Known rows, with every step that occurs:
gikopu, kanov, vesum, robem, zoropi: [ -5  -7   0  -3  -7   2  28   8   5 -15   4   4 -10  -3   4   3   0  21
   7]
vesum, siloz: [-11  -1   0  -8   1  -5  27   3   1 -10   7  -1 -11   6   0   8   2  21
  -4]
kanov, vesum, siloz, zoropi, robem: [-17   0  13 -11 -11  -1  35  15  17 -14   9  -1 -19  11  12   6   1  21
  -4]
kanov, vesum, siloz, robem: [-16  -2   5 -11  -4   0  36  13  12 -17  11  -8 -18   9  -1  10   4  25
  -3]
zoropi, robem, siloz, vesum, kanov: [ -2  -1   3 -17   3  -2  37  13  11   1  12  -8 -19   4   4   7  17  11
   0]
siloz, vesum: [-7 -2 -5 -4  3  0 29  1  5 -7  3  5 -7  7 -1  4  4 10  9]
siloz, zoropi, robem, vesum: [ -5   3   8  -6  -6   3  28  16  12 -11   9   4 -17   9  13   6  11   9
   1]
gikopu, kanov, vesum: [ -1  -7 -11  -1   1   1  28  -6   5 -13  -1   0   1   3  -7  -3  -3  19
  11]
gikopu, kanov, vesum, robem, zoropi, siloz: [ -8  -2   4  -4  -8  -1  32  13   2 -14   5   3 -16   2   5   6   1  26
   5]
gikopu, kanov, vesum, robem, siloz: [ -4  -9  -4  -8  -3   2  30   8   2 -14   4  -2 -12   2  -2   8   6  28
   2]
gikopu, kanov: [ -2  -6 -10  -1   4  -2  24  -6  -1  -8  -3   4   1  -1  -8  -1   2  16
   7]
zoropi, siloz, vesum, robem: [-16  -1   5  -6   0  -2  36  15   2  -9   3   7 -21   7   2  11   6  16
   4]
robem, vesum, siloz: [ -5   2  -3 -10   4  -1  28   7   0 -15  12  -5 -16  12   3  13   7  18
   0]
gikopu, kanov, vesum, siloz, robem, zoropi: [-11   0   1 -11  -5  -1  35  15   8 -17  10  -7 -15   4   0  10   4  28
   2]
zoropi, robem, vesum, siloz: [ -5  -1   5 -14   0   0  32  16   5 -12  11  -7 -23   9   6  10  14  15
  -2]
zoropi, robem, siloz, vesum: [ -4  -2   4 -14  -3   0  31  16   8  -1   9  -1 -20   9   5  10  18  15
   3]
zoropi, siloz: [ -8   2   1  -2  -2  -5  25   4  -1  -6   4   3 -12   8   1   4   3  19
   1]
robem, siloz, vesum: [ -4   2  -4  -9   1  -1  27   7   3  -5   9   0 -13  12   2  12  11  18
   5]
vesum, zoropi, robem, siloz: [-10  -3  13 -18 -10  -1  28  15   3  -4  11  -5 -23   3  15   6  10  20
  -4]
zoropi, siloz, vesum, kanov: [ -8   4  -3  -7   7  -5  38   3   6  -4   7  -4 -13   7  -1   5   4  12
   4]
kanov, vesum: [ -4  -4  -4  -2  -4   1  26  -1   8 -12   5   0  -5   8   1  -1  -2  17
   7]

Rows:
[-15   4   9 -12  -7  -4  29  19   6 -11  15  -3 -22   5   7  14  10  23
  -6] => vesum, siloz, robem, zoropi
[-15   3   9 -12 -11  -1  32  19  12 -16  17  -7 -22   9   8  12   5  26
  -2] => kanov, vesum, siloz, robem, zoropi
[-15   2   8  -9  -6  -4  29   5  -2  -9   6   0 -16   6  10   4  -3  20
   1] => vesum, zoropi, siloz
[ -9   6   5 -10  -3   0  30   9  -3 -15  11  -4 -20  12  14   9   1  18
   4] => robem, vesum, zoropi, siloz
[ -8  -7  -3  -7  -3   1  32  -5   3 -16   0  -4  -3   1   2  -3  -8  20
  11] => gikopu, kanov, vesum, zoropi
[ -7   7   5  -3  -8  -6  22  10  -1  -5  10   4 -16   7   9   6   4  20
   2] => robem, zoropi, siloz
[ -5   0  -1  -6   0   3  29  14   7 -13  11  -3 -16   8   1   9  13  12
   2] => siloz, robem, vesum
[ -6   6   1  -9   5  -2  37  16   8 -11  15 -12 -21   8   2  10  12  14
  -2] => zoropi, siloz, robem, vesum, kanov
[-14  -2   2 -10  -1   1  33   2   4 -10   5   1 -11   6   9   5  -1  11
  10] => siloz, vesum, zoropi
[-14   1  10  -7  -9   0  24  17   7  -9  10   9 -19   6  13  14   8  25
  -9] => vesum, robem, siloz, zoropi
[ -9  -4  12 -18 -13   2  32  15   9 -10  12  -9 -23   7  15   4   6  23
   1] => kanov, vesum, zoropi, robem, siloz
[ -8 -10   5 -12  -7   2  36   5   8 -12  -1  -5 -10  -1   5  -5  -1  17
   9] => gikopu, kanov, vesum, zoropi, robem
[ -8   9   3  -5  -4  -4  29  12   2  -6   9   5 -17  11   9  10   6  16
   8] => robem, zoropi, siloz, vesum
[-11   1   3 -16  -3   0  31   8   2  -8  11  -3 -17  10  12  12   5  19
   5] => robem, siloz, vesum, zoropi
[-13  -2   6 -10  -6   0  37  11  14 -15   2  -1 -13   7   4   4   1  23
   0] => gikopu, kanov, vesum, siloz, zoropi, robem
[ -3   3   6  -9  -1   1  33  13  16  -8  12  -4 -17   4  13   3  10   6
  -2] => siloz, zoropi, robem, vesum, kanov
[ -3   1  -3  -8   6   1  34  11  11 -11  14 -11 -15   3   0   7  12   9
  -1] => siloz, robem, vesum, kanov
[-21   2  12 -11 -11   0  38  16   9 -16   9  -8 -22   9  10   6  -2  24
   2] => kanov, vesum, zoropi, siloz, robem
[ -5  -7   5 -17  -9   2  34  10   6 -11   6 -10 -16   3   8   3   5  25
   5] => gikopu, kanov, vesum, zoropi, robem, siloz
[-10   4  -1  -5   2  -3  32   6   2  -6   3   4 -14  12   0   8   5  15
   8] => zoropi, siloz, vesum
[-17  -1   5 -11  -6   0  40  11   6 -17   3  -8 -16   5   2   5  -2  26
   6] => gikopu, kanov, vesum, zoropi, siloz, robem
[ -9  -3   2  -6  -7   3  31  12   9 -16   5   4 -12   5   7  11   3  29
  -1] => gikopu, kanov, vesum, robem, siloz, zoropi
[-11  -9   3  -3  -6   2  30   7   8 -15   5   3 -12   2   2   2   0  19
   3] => kanov, vesum, robem
[ -6   0   1 -10  -2   3  27   4   0 -15  10  -3 -14   7  12   6   2  13
   6] => robem, vesum, zoropi
[-10   2   6  -5  -9  -1  24  16   8  -7  12   2 -16   2   6   7  10  16
   0] => siloz, robem, zoropi
[-11  -2   6  -6  -5   1  29  15   5  -9   8   9 -18   1  10  10   8  13
   6] => siloz, vesum, robem, zoropi
[-12   0   6 -12  -4   4  32  15   6 -17  13  -7 -20   6  10   9   7  14
   3] => siloz, robem, vesum, zoropi
[ -8   6   3  -5  -7  -2  21   8   7  -7  10   5 -12  11  11  10   6  23
  -6] => robem, siloz, zoropi
